What can hang from each mark:
z_216: z_303 z_586 z_610 z_790
z_790: z_303 z_586
z_610: z_764 z_790
z_586: z_610
z_303: z_216 z_586 z_610

Known rows, with every way that one mark hangs from another:
z_216[z_790[z_303 z_586]]: [ -3.2 -49.4   0.0 -13.7   5.6  39.1   3.6  -7.5 -29.0 -10.3 -12.8 -15.8
   2.3  -4.8  21.1  -6.0  -6.2]
z_586[z_610[z_764 z_790[z_303]]]: [-14.0 -23.1  -6.5  -9.5 -10.3   1.8  -9.6 -21.2 -14.0 -18.3  -7.0  -2.8
  10.9  -6.8   5.9  20.5 -11.8]
z_216[z_586[z_610] z_790[z_303]]: [-14.3 -25.5 -27.8 -19.5 -12.1  34.8  14.5  -5.9  -3.2 -10.8   4.3  -4.8
  -8.2  -1.5  34.9  -2.9  -2.3]
z_303[z_586]: [ -3.9  -7.8   8.6  -2.4   6.5  30.0  -0.8 -50.3  -3.1  -6.4 -28.4 -29.6
  41.3  -2.5 -21.4   2.7  17.5]
z_790[z_303[z_216 z_586]]: [  0.5  -2.3  12.0  -7.8  18.2   8.7  10.2 -17.6 -10.7 -36.4 -35.4 -41.7
  55.9   9.8 -46.2  -1.7  43.4]
z_586[z_610]: [ -4.5 -15.0  -0.3  -6.9   2.0  44.3  -6.2 -45.1  -6.3   3.5 -15.7 -10.8
  28.7 -14.3  -3.1   7.5   7.6]
z_216[z_303 z_790[z_586[z_610[z_764]]]]: [  0.4  -8.6 -13.9  -0.4 -33.3  29.7  -5.1 -14.4 -22.8  16.1  -1.0  16.3
  18.8   1.3  42.1  10.6 -11.2]
z_303[z_216[z_610] z_586]: [ 18.9  -6.8   7.1  -8.1   0.9  22.6 -12.5 -29.6  14.4  -4.2 -18.7 -33.5
  52.8  17.8 -38.5   0.5  22.3]
z_303[z_216 z_610[z_790]]: [ 16.3 -11.6   2.2  -9.3  22.8  26.1 -16.2 -23.4  -7.0  -1.3  -5.0 -48.7
  38.0   9.4 -20.9   0.3  42.4]
z_610[z_764 z_790]: [ -8.7 -49.0   5.6  -0.5  -8.6  17.5 -25.0 -45.5  -7.2  12.6  -6.6 -12.0
  11.0  -5.3  12.2  17.9  -9.3]
z_303[z_216[z_610[z_764] z_790] z_586]: [ 11.2 -17.7  -5.1  -5.2 -17.9  12.8  -1.5 -26.1  23.8  12.3  -3.8 -17.3
  34.1  29.2  -8.8  12.9   4.0]
z_586[z_610[z_764 z_790[z_303[z_216]]]]: [ -5.9 -17.1  -7.6  -8.7  -3.2 -10.8  -8.6  -9.6 -12.2 -21.5  -9.0 -12.2
  25.5   5.3  -8.6  18.8   9.5]
z_216[z_303[z_586 z_610[z_790]]]: [ 15.7  26.6  -0.8  -2.1  -0.9  19.6  -9.7 -20.6 -14.0 -22.6 -10.4 -39.0
  49.8  14.0 -19.6  -4.0  38.0]
z_790[z_303 z_586[z_610[z_764]]]: [-13.9  -9.5   5.9 -14.3 -11.2  13.5   1.1 -12.3 -29.4  -7.4 -15.9   0.8
  23.6 -13.3   7.5  14.5 -13.7]
z_303[z_216[z_610 z_790]]: [ 21.9 -54.9  -7.3  -8.7  -1.4  45.5 -14.1 -22.5  14.3  14.1   0.0 -21.2
  21.4  16.5   0.3  -1.1   9.8]
z_303[z_216 z_586 z_610[z_764 z_790]]: [  7.4  23.9   2.8  -6.4   5.9  -8.3  -4.3 -27.8   2.8  -5.7  -9.7 -43.6
  50.9  21.5 -31.1  13.9  35.6]
z_586[z_610[z_790]]: [ -1.2 -23.0 -13.9  -5.5   0.8  29.0 -22.0 -39.3  -7.4  -2.6  -4.1  -8.9
  10.6 -10.1   8.5   8.9  -6.2]
z_610[z_764 z_790[z_303 z_586]]: [ -9.9 -45.4   8.2 -11.0  -7.3   2.2 -17.2 -11.9 -33.5  -9.5 -10.2  -9.9
   5.4  -5.4  17.5  11.6 -20.2]
z_586[z_610[z_790[z_303]]]: [ -4.3 -25.6 -11.4 -11.8   4.8  17.7 -10.3 -16.7 -16.8 -30.2  -8.5 -12.9
  11.3  -9.3  -1.0   6.5  -2.0]

Rows:
[-18.5  21.8   3.6  -9.8 -10.6  -0.1  16.3 -26.2  -7.3 -25.1 -23.4  -8.8
  42.6  -1.2 -21.7  17.8   5.2] | z_790[z_303[z_586[z_610[z_764]]]]
[  6.9  23.1  -0.2  -6.8   2.7  14.0  18.0 -24.6   9.5   6.0  -8.8 -39.9
  51.3  25.2 -19.0  11.0  39.5] | z_303[z_216[z_790] z_586 z_610[z_764]]
[ 16.1 -13.3  -0.4  -9.7  20.0  47.2   5.9 -21.3   0.7   9.5  -4.9 -43.9
  37.1  12.5 -11.1  -2.5  45.0] | z_303[z_216[z_790] z_610]
[  4.3  -1.2   1.8 -17.6   9.4  37.6   0.4 -20.4  -0.1  10.5  -3.7 -46.3
  37.4   7.3  -9.4  -6.1  52.1] | z_303[z_216[z_586] z_610]
[-10.6  25.2  22.6 -14.6   2.6   9.4  19.1 -21.4 -11.0 -21.8 -21.4 -39.2
  55.1   4.9 -38.9  10.3  29.7] | z_790[z_303[z_586 z_610[z_764]]]
[ 18.7  -4.1   7.7  -1.5 -20.1  35.8 -17.5 -26.6   0.0 -10.6 -16.6 -17.8
  52.5  12.0 -21.0  -4.1  15.7] | z_216[z_303[z_586] z_610]
[  9.3  -7.2   3.7 -12.2   2.4  27.2   5.6 -11.9 -11.6  24.2  -1.1 -29.5
  31.2  13.2   9.5   6.8  21.8] | z_303[z_216[z_790[z_586]] z_610[z_764]]
[ -5.5 -20.4  -9.2 -24.8   1.2  43.8  20.0  -1.2  -6.7  -7.4   6.7 -35.1
   3.8   4.2  19.6 -10.5  23.5] | z_216[z_586 z_790[z_303[z_610]]]
[-10.0 -20.9  -8.3  -3.6 -14.9  12.3 -20.0 -41.4  -4.3   8.2  -0.7   1.2
  12.3  -8.0  15.4  23.0 -15.9] | z_586[z_610[z_764 z_790]]
[-13.5 -22.4  -8.6 -14.8 -15.0  17.4  11.5  -6.2 -22.0  -2.6  -3.9   7.4
   4.5  -5.1  31.7  13.0 -23.2] | z_216[z_790[z_303 z_586[z_610[z_764]]]]
[ 15.2 -53.0 -19.6 -15.5 -16.0  42.5 -10.9 -13.1  21.3  20.2  13.5 -18.5
   4.1  19.9  24.6  -6.7   7.4] | z_303[z_216[z_586 z_610 z_790]]
[ -9.2  -9.1  27.2 -15.3   4.5  27.0   8.2 -20.5 -18.0  -6.0 -14.5 -33.2
  42.0  -4.3 -22.1  10.6  25.5] | z_790[z_303[z_610[z_764]]]
[  5.1 -47.0 -12.6  -7.0 -51.9  37.4 -13.6 -10.6   9.6  27.7  19.2   6.6
   3.3  16.4  48.7   3.5  -9.8] | z_216[z_303 z_586 z_610[z_764] z_790]
[  6.3 -41.3   1.1 -12.7  15.4   5.3 -17.5   0.5 -33.0 -25.5 -16.8 -29.2
  18.0   2.6  -3.1  -3.5  11.4] | z_610[z_790[z_303[z_216] z_586]]
[-13.6 -18.3   5.2  -5.8  -7.2 -11.1  -3.1 -24.3 -11.7 -28.2 -19.2 -21.0
  24.1   6.3 -11.8  15.4  -1.6] | z_610[z_764 z_790[z_303[z_586]]]
[  6.9  16.4   0.2  -9.9  11.1  21.2  -4.5 -33.8  -3.4 -14.3  -9.9 -45.0
  35.1   7.4 -23.5   1.0  23.3] | z_303[z_586 z_610[z_790]]
[ -7.7  -2.1  11.1 -21.3  -1.5  10.8  12.7  -0.8  -8.7  -3.6  -4.7 -39.6
  38.6  10.4 -13.1   4.8  44.5] | z_790[z_303[z_216[z_586] z_610[z_764]]]
[ -6.3 -45.0   5.9  -5.0 -11.0  12.3 -27.2 -33.9 -22.8  17.2  -5.5  -7.1
   4.6  -6.7  26.4  14.7 -23.6] | z_610[z_764 z_790[z_586]]
[ 15.5  24.2  -2.4  -9.0  19.6   8.2  -4.8 -24.4   0.2 -17.1 -12.6 -53.5
  49.8  19.1 -37.4  -0.4  46.1] | z_303[z_216 z_586 z_610[z_790]]
[  6.1  20.3 -21.3  -3.5   6.2   0.4  -7.7 -29.4   3.2 -21.7 -14.6 -24.4
  37.5  13.2 -22.1   7.3  19.7] | z_303[z_216 z_586[z_610[z_790]]]
[ 19.2  -9.5  -2.4 -14.4  17.7  42.7   3.5  -9.8 -14.3  11.5  -4.4 -39.3
  30.7  11.1   2.7  -6.7  31.2] | z_303[z_216[z_790[z_586]] z_610]
[ 23.6 -44.0  -3.4  -7.0 -23.2  30.5 -43.4  -7.9 -22.2   1.0   3.4  -5.7
  14.4   5.0  19.4  -5.9 -15.5] | z_216[z_303 z_610[z_790[z_586]]]
[  7.6 -28.7  -4.8 -15.5  -7.2  30.6   8.2 -11.0   7.9 -22.4  -8.9 -21.1
  19.8  15.2 -12.0  -3.6  -5.4] | z_216[z_610 z_790[z_303[z_586]]]
[  7.0 -11.8   4.7  -7.9   5.0  31.7   7.9 -24.2   2.6  21.2  -0.7 -33.1
  39.2  14.6  -1.9  11.4  36.0] | z_303[z_216[z_790] z_610[z_764]]
[ 14.7  22.6  -4.9  -9.4  18.2  29.2  16.9 -22.5   7.1  -5.9 -13.5 -50.0
  50.1  23.3 -26.9  -3.5  48.6] | z_303[z_216[z_790] z_586 z_610]
[ -3.5  -3.5 -14.6  -5.8 -25.4  39.2  -8.0 -21.2 -11.6   1.0  -2.2  -1.5
  25.0  -6.0  23.6  -2.9  19.2] | z_216[z_303 z_586[z_610]]
